Each row was made from one path, in order. Every step used is in the known rows, and no mark comes twice. Write each row's path.
Known rows:
nase/nito/dosukig/nakuvur: [ -9   4 -25  37  -9  18  -2  -9   3   1   0 -19 -12 -11 -21   8  -5  -5
  -7 -24   3  14   8]
nase/gona: [ -4  -6  -7  10  -8   6  16  16   7  -2 -15  -6  -5 -11  -7   8  -3   1
  -5 -16  -5  -9  20]
nito/vipa/gona/mulunof: [ 40 -19 -24  10  20  -2   4  13  10  15 -25 -18 -17   2  -3  11  34 -10
   6 -28   1 -12  33]
gona/mulunof: [ 22 -13  -8  -5   8  -6   0   4   1  -6  -7 -13   5   9  -1   8  13  -4
  14 -15   6 -13  -1]
nito/dosukig/nakuvur/vipa/gona/nase: [ -9  -6 -17  27   8  15   1   1 -10  -1 -19  -2 -25 -36 -36 -11  -7 -25
  -1   7  16  30  14]
vipa/gona: [ 14  -9  -8   7   7  -2   1  15   5   9 -11   6 -22 -14 -10  -3  20   0
  -4  -1 -10  13  20]
vipa/gona/nase/nito: [  4 -15 -13  17  11  19  18  28  -9 -10 -26  -1 -28 -23  -7   0  11 -17
 -15  -4   1  19  29]
dosukig/nakuvur/vipa: [-33   7  -7   3  10   8  -1 -17  -2   5  -5 -14  -3   1 -19   8 -12 -19
   0  19   5  12  15]
gona/nase/nito/vipa/nakuvur: [-10  -7 -20  37   9  16  19  12 -14  -5 -28  -2  -7  -8  -4  19   4 -31
  -7  -8  21  -5  39]
vipa/gona/nase: [  9 -14  -8   7  10   5   4  30  -9  -5 -18  10 -21 -23 -11  -5  10 -13
  -7   8   0  19  15]
nakuvur/vipa/biko/nase/gona/mulunof: [ 13  -7 -19  19   6  28  46 -12  12 -33 -31 -42  -3  -5  -8  13   8  -7
   9 -21   6 -21  22]
biko/vipa/nakuvur: [-17 -14  -8  32   2 -21   8  -6  -2   1  -4   7  -2  -4  -9  10  26  -2
  -3   9   3  -6  28]
nakuvur/vipa: [-13   3  10  -5   7   4  15 -23  -5   1  -7  -5   1  -2   0  -9 -10 -14
   5  13  14  -3   7]
vipa/biko/nase/nito/dosukig: [ 19   8 -22  46 -13  39  29 -26  11 -30  -4 -29 -13 -16  -2  -2   5  11
  -8 -34   3   2  -5]
gona/vipa: [  5  -4  -5  -5  11   2  -6 -17  -8  -7 -20  -9   6  10  14   6   0  -3
   2  -3   8 -16  11]
biko/nase/nito/dosukig: [ 16  -7  -3  43 -14  24  21  -6   4 -14 -16 -21   1 -11  -9  -7   4  -8
 -12 -35  14  15  -7]
nakuvur/vipa/gona: [  0  -6   3   1  13   1  16  -8   1   8 -18   1 -21 -16 -11 -13   9 -14
   1  10   4  11  26]
nakuvur/vipa/gona/nase/nito: [-10 -12  -3  12  18  22  33   4 -13  -9 -33  -6 -26 -26  -7  -9   0 -31
 -11   9  16  16  36]
gona/vipa/biko/nase/nito/dosukig: [ 22   3 -25  41   0  40  22 -42   2 -37 -23 -39  -8  -5  12   5   4   8
  -5 -36  11 -13   7]
dosukig/nito/vipa/gona: [ 32  -6  -6   2  20   7  18  22  22  17 -24 -19 -41 -16   6  17  18   4
 -24  -7 -13   3  38]
biko/vipa/gona/nase/nito/dosukig: [  7 -26 -15  48   2   7  27   2  -4  -9 -21  -9 -29 -35  -6 -13  21  -5
 -21 -19  12  14  28]

Write each row's path:
[-26  17 -32  34   3  44  24 -37  -8 -29  -5 -29 -22 -25 -15   4 -24 -11
  -2   1  17   6  11] -> gona/nase/nito/dosukig/nakuvur/vipa/biko
[  0  16 -31  21   8  31  27 -27  10  -6  -5 -31 -21   5  20  18   5   7
  -8 -18  -4 -23  32] -> nase/nito/vipa/biko
[-17   8  -9  20  -2  10  -2 -29  -2   5   0 -12  -3 -13 -26  -6 -16 -13
   6  -1  16  12   0] -> nito/dosukig/nakuvur/vipa
[ -6  -4 -13  18  10  25  21   6  -9  -5 -24 -19  -5  -1  11  10  -7 -23
 -16 -13  17  -5  25] -> gona/nase/nito/vipa
[-15  -1 -23  36  -5  25   0   5 -11 -14  -7 -15 -10 -19 -21   7 -14 -17
 -11 -14  13  20   3] -> gona/nase/nito/dosukig/nakuvur
[ 18 -17 -17  41  10  25  26  16  13   7 -40 -27 -21  -4  -4   9  29 -22
 -25 -29  -2  17  43] -> biko/nase/nito/vipa/gona
[  7   3 -30  37  -3  36  36   0  21 -14 -26 -35 -11  -3   1  21   7   3
 -15 -27  -8 -18  31] -> nito/vipa/biko/nase/gona
[ -9  -2 -21  37   5  20  13 -17   3  10 -17 -18 -33 -27 -32  -4   4 -18
  -6 -14   7  24  34] -> nase/nito/dosukig/nakuvur/vipa/gona
[  7 -19  -8  20   2  16  17   8   3 -18 -48 -25   9   2   1  15   3 -12
 -12 -24   4 -10  26] -> biko/nase/gona/vipa
[-28   2 -14  30   2  29  15 -17 -15 -13 -15 -20  -9 -22 -22  -3 -25 -30
  -6  -2  27  18  10] -> gona/nase/nito/dosukig/nakuvur/vipa
[ -1   0 -13  18   7  17  18  -9   4   9 -17 -24  -7   8  12  11   4 -11
 -12 -22   7 -11  29] -> nase/nito/vipa
[ -4 -14 -19  23   3  -2   8   5  -7  -8 -38   0   1  -7  -9  23   8  -9
   5 -14   7 -24  47] -> nase/gona/vipa/nakuvur
[ 19 -14 -15  34  -2  20  17  15  -8 -10 -20   0 -28 -38 -14 -13   8 -10
  -9 -23  13  19  13] -> vipa/gona/nase/nito/dosukig
[  6  11 -23  -3  14  15   3 -37  -2 -23  -9 -18  -7   7  21  13   0  16
   7   0  -2 -29  14] -> gona/vipa/biko
[-10   9  -9  24   7  41  45 -36   5 -29 -18 -35 -10  -3   5   3  -1 -10
  -9  -2   7   1  18] -> nakuvur/vipa/biko/nase/nito
[  2   5 -30   8   6  21  18 -21   5 -23 -24 -23 -12  -3  14  20  -2  17
   1 -16  -8 -37  34] -> nase/gona/vipa/biko
[  3   7 -43  49   3  43   6 -36   4 -32 -21 -46 -12  -1  -6  21   2   2
 -10 -29   2   0  15] -> gona/vipa/biko/nase/nito/dosukig/nakuvur
[-10   4 -11  24  -1  34  46 -16  12 -28 -25 -29  -9 -14  -6   5  -5  -4
  -6  -5   0  -8  23] -> nakuvur/vipa/biko/nase/gona
[ 18 -18 -14   6   0   1  15  20   7  -8 -21 -19   1  -2  -8  15  10  -3
   9 -32   1 -21  20] -> nase/gona/mulunof
[ 12   9 -22  26   5  29  20 -15  14 -13 -11 -29  -5   7   9  13   9   3
  -9 -12  -3  -9  10] -> nito/vipa/biko/nase
[-21  23 -31  33   0  36  21 -51   5 -15   3 -32 -24 -16 -15   5 -13   0
   1  -9   6   0  16] -> nase/nito/dosukig/nakuvur/vipa/biko
[ -4 -26  -9  20  14  -7  12  18  -6  -5 -19   2 -21 -21  -3  -4  24  -7
 -18  12   0  13  29] -> biko/vipa/gona/nase
[  1  -7 -11  13  11  -7  -8 -11 -14  -7 -24   6   4   4  -1  17  11 -10
  10   2  13 -16  26] -> gona/vipa/nakuvur
